Every row comes from one small tree of marks. Brackets hold a mark, then the marks that hang from it, in the order of their numbers. Every link used is in the known rows. Which tree was each row made from?
Known rows:
(z976 z516 (z520 z446)): [ 1.41 -2.37  1.66 -2.75  7.48 -2.66 -1.29 -0.37 -3.25  2.84 -0.25  1.67
  0.72 -1.62 -0.41  2.99 -3.99 -3.11  0.26 -0.44]
(z365 (z134 z681)): [-0.32  0.15  0.94  4.76 -1.18 -1.62  2.85  0.71 -4.23 -1.86  2.95 -3.14
 -1.63  0.24  1.00 -2.99  4.10 -0.45  1.14  0.98]
(z365 z134): [-2.32  0.28  2.10  4.80 -0.17 -3.29  4.87  1.32 -5.76 -0.87  0.22 -2.41
 -0.60  2.28  0.10 -2.36 -0.75 -1.10  2.27  2.41]
(z365 (z134 (z681 z520))): [-3.88 -1.02  0.13  2.49 -2.90 -1.56  3.11 -0.46 -3.30  0.69  2.26 -2.42
 -2.25  1.46  0.80 -1.68  4.00  0.67 -0.30  3.46]
(z681 (z134 z520)): [-1.29  2.78 -0.49 -0.95 -3.62  0.28  2.08 -0.10  3.05 -3.04 -4.56  3.52
 -0.30 -0.13 -0.29  0.46 -1.82 -2.16 -0.11  0.93]
(z520 z446): [ 0.33  0.46 -0.13  0.53  1.28  1.20  2.24 -0.42 -5.50 -0.29 -0.08 -1.61
  1.40  0.74  0.33 -1.80 -1.62 -2.90 -0.17 -3.90]
(z976 z365 z516 z520 (z681 z134)): [-1.73 -2.33  0.55 -0.18  7.79 -3.14 -2.18  0.79  6.50  2.51  0.42  8.92
  4.30 -0.49  2.19  3.96 -4.34  2.24 -0.61  3.33]
(z516 z365): [-4.03  2.94  1.13  2.20 -1.85  0.96  1.72 -0.52 -4.77 -0.48  1.66  0.04
  3.17  1.58 -0.09 -4.46 -1.15  1.15  2.57 -4.27]
(z134 z681): [ 0.06 -0.04  0.66  2.66 -1.78  1.43  1.86  0.09 -0.36 -0.87  3.42 -1.77
  0.27 -0.23  1.45 -2.28  2.69 -0.03 -0.01 -3.45]
(z134 z446 (z681 z520 (z976 z516))): [ 0.49 -2.83 -1.07 -3.02 -0.97  3.00 -1.23 -1.31  4.31  4.79  1.33 -6.28
 -4.36  1.11 -2.75  2.02  2.05  2.08 -1.00  1.93]
(z365 (z134 z446 z520 (z681 (z976 z516)))): [ 6.37 -1.18  0.23  0.38 -0.32 -0.75 -2.57  0.84  2.02  1.21 -0.34 -4.60
 -6.98 -1.33 -3.80  1.08  5.73 -1.44  1.11  3.44]
(z365 (z134 (z520 z446) (z681 (z976 z516)))): [ 5.09 -2.07 -0.25 -0.44  1.47  0.67 -1.85  1.43 -1.06  0.15 -0.21 -4.12
 -5.43 -1.80  0.04  1.93  5.91 -2.31  1.32  1.13]
(z681 (z976 z365 z516)): [-3.03 -3.68  2.70  4.02  4.21  1.89  1.04  3.22  3.85  4.50  1.45 -2.96
  1.71  3.74  3.11  1.79 -3.04  3.45  1.50  0.16]
(z976 z681): [ 1.46 -1.02  0.99  1.94  1.37 -1.40  4.12  1.14  0.47  1.52  1.14  1.77
  2.38  1.49 -0.39 -1.32 -1.83  0.24  1.35 -2.77]
(z681 (z520 z446) (z976 z516)): [-3.46 -3.94 -0.27 -4.17  2.41  3.05  2.31  0.07 -0.10  5.40 -2.31 -4.88
 -1.72  3.03  0.45  4.11 -3.57  0.98  0.48  1.19]
(z516 (z134 z681) z365): [-0.88  3.58  0.10  0.26 -5.30 -0.87  0.29 -1.09 -2.69 -6.37  2.52  0.63
  3.25 -2.54  1.56 -5.28  0.35  2.31 -1.61 -4.45]
(z976 z520): [-2.20 -1.01  2.25  1.95  1.09 -3.10  1.80  0.55 -3.41  1.91  0.92  2.76
  2.75  1.00  1.12  0.41 -2.71 -1.49  1.34  0.14]
(z134 z446 z681): [ 3.76  1.29 -0.67  1.45 -2.08  1.20 -1.03 -1.60 -0.25 -0.36  3.10 -2.95
 -1.70 -0.86 -2.91 -2.86  3.67 -1.14 -1.40 -2.37]
(z976 z365 z516 (z681 z134 z520)): [-5.29 -2.65 -0.40 -1.75  4.65 -0.28  0.54 -0.12  8.89  3.85 -0.75  6.03
  2.72  1.85  1.33  2.90 -4.58  4.23 -2.48  3.91]

Which tree is each row?
[-1.50 -4.44  1.35  0.97  7.23  0.83 -2.48  2.12 -0.62  4.99  1.17 -0.09
  2.34  1.79  3.46  3.85 -2.62  1.06  0.71  0.46] : (z681 (z976 z365 z516 (z520 z446)))
[ 0.43  3.01 -2.16 -2.85 -2.14  1.71  0.35 -1.07  0.26 -3.82 -5.22  2.94
 -0.46 -1.28 -0.37  0.81 -0.89 -3.99 -1.01 -0.56] : (z681 (z134 (z520 z446)))
[ 1.92  3.90 -1.64 -2.05 -4.00  0.21 -0.55 -1.62  3.33 -2.70 -5.26  2.44
 -1.95 -0.61 -3.93  0.16 -1.03 -3.10 -1.16  1.76] : (z681 (z134 z446 z520))
[-2.77  2.33 -1.89 -4.21  1.02  1.65 -2.31 -1.17  0.47  0.24 -2.71 -1.03
 -1.22  0.69 -2.53  3.99 -3.25  2.15  3.15  3.32] : (z681 (z134 z446) (z976 (z516 z365) z520))
[-2.03  1.25 -1.12 -0.96 -4.67  3.27  2.91  1.62  3.61 -1.91 -5.05 -0.53
 -1.37  2.15  1.19  2.59 -1.37 -0.02  2.19  1.67] : (z681 (z134 z520) z976)
[ 1.46 -0.92 -0.88  4.36 -1.61  4.30 -2.62  0.55  2.25  1.79  4.54 -4.45
 -0.63  1.81  0.67 -1.63  4.90  2.71 -0.87 -1.70] : (z134 z446 (z681 (z976 z365)))
[ 0.60  3.68  1.46 -0.98 -5.71 -3.26 -0.41 -0.30 -1.09 -4.64 -2.65  4.41
  3.31 -2.11 -0.33 -3.94 -2.42 -0.23 -1.30 -2.82] : (z516 (z134 z520) z365)
[-0.53  2.09 -1.40  2.28 -2.22 -0.08 -2.87 -0.97 -7.16 -0.19  3.54 -3.09
 -1.52  0.23 -1.60 -2.24  6.07  1.72  3.45  1.07] : (z516 (z365 (z134 z446 (z681 (z976 z520)))))
[ 3.33  2.63 -2.12 -6.23  3.65  0.81 -3.04 -1.46  3.43 -1.37 -3.25  5.43
  0.40 -3.26 -2.71  1.79 -1.35 -0.84  0.82 -2.46] : (z976 (z516 z365) (z681 (z134 (z520 z446))))
[ 1.97 -1.12 -0.79 -1.54 -2.31 -0.71  0.40  0.59 -3.27 -3.97  0.56 -1.40
  1.29 -2.25  3.55  0.63  0.16 -0.06 -2.00 -1.31] : (z516 (z134 (z681 (z976 (z520 z446)))))
[ 2.33  4.80 -1.07 -0.81 -5.57 -1.03 -2.30 -2.55 -2.47 -5.80  2.00 -0.46
  1.30 -3.03 -2.22 -5.90  1.29  1.23 -2.81 -3.60] : (z516 (z134 z446 z681) z365)
[ 2.41 -3.50  1.71  1.76  1.00  2.89 -3.84  2.58  8.22  3.19  2.12 -0.08
 -0.87 -0.60  2.76  2.16  4.31  1.61 -0.52 -1.19] : (z134 z520 (z681 (z976 z365 z516)))
[ 4.78  0.41 -0.52  1.30 -1.13 -0.80 -1.30 -0.03 -4.08 -2.20  0.49 -0.55
 -3.40 -2.42 -0.12 -1.58  6.80 -4.14 -0.47 -0.18] : (z365 (z134 (z520 z446) z681))
[-6.58  1.51 -3.35 -4.53 -2.66  2.62  3.22 -2.77 -1.88 -1.24 -4.06  0.80
  0.00  1.66  0.47  1.08 -3.12 -0.89 -2.04  2.02] : (z681 z134 (z520 z446))
[ 4.79 -3.01  1.97 -0.69  6.90 -7.56 -4.31  0.39  5.01  2.56  1.01  8.04
  4.50 -2.51 -0.89  1.44 -5.37  1.49 -4.17  2.79] : (z976 z365 (z516 (z134 z446)) z520 z681)
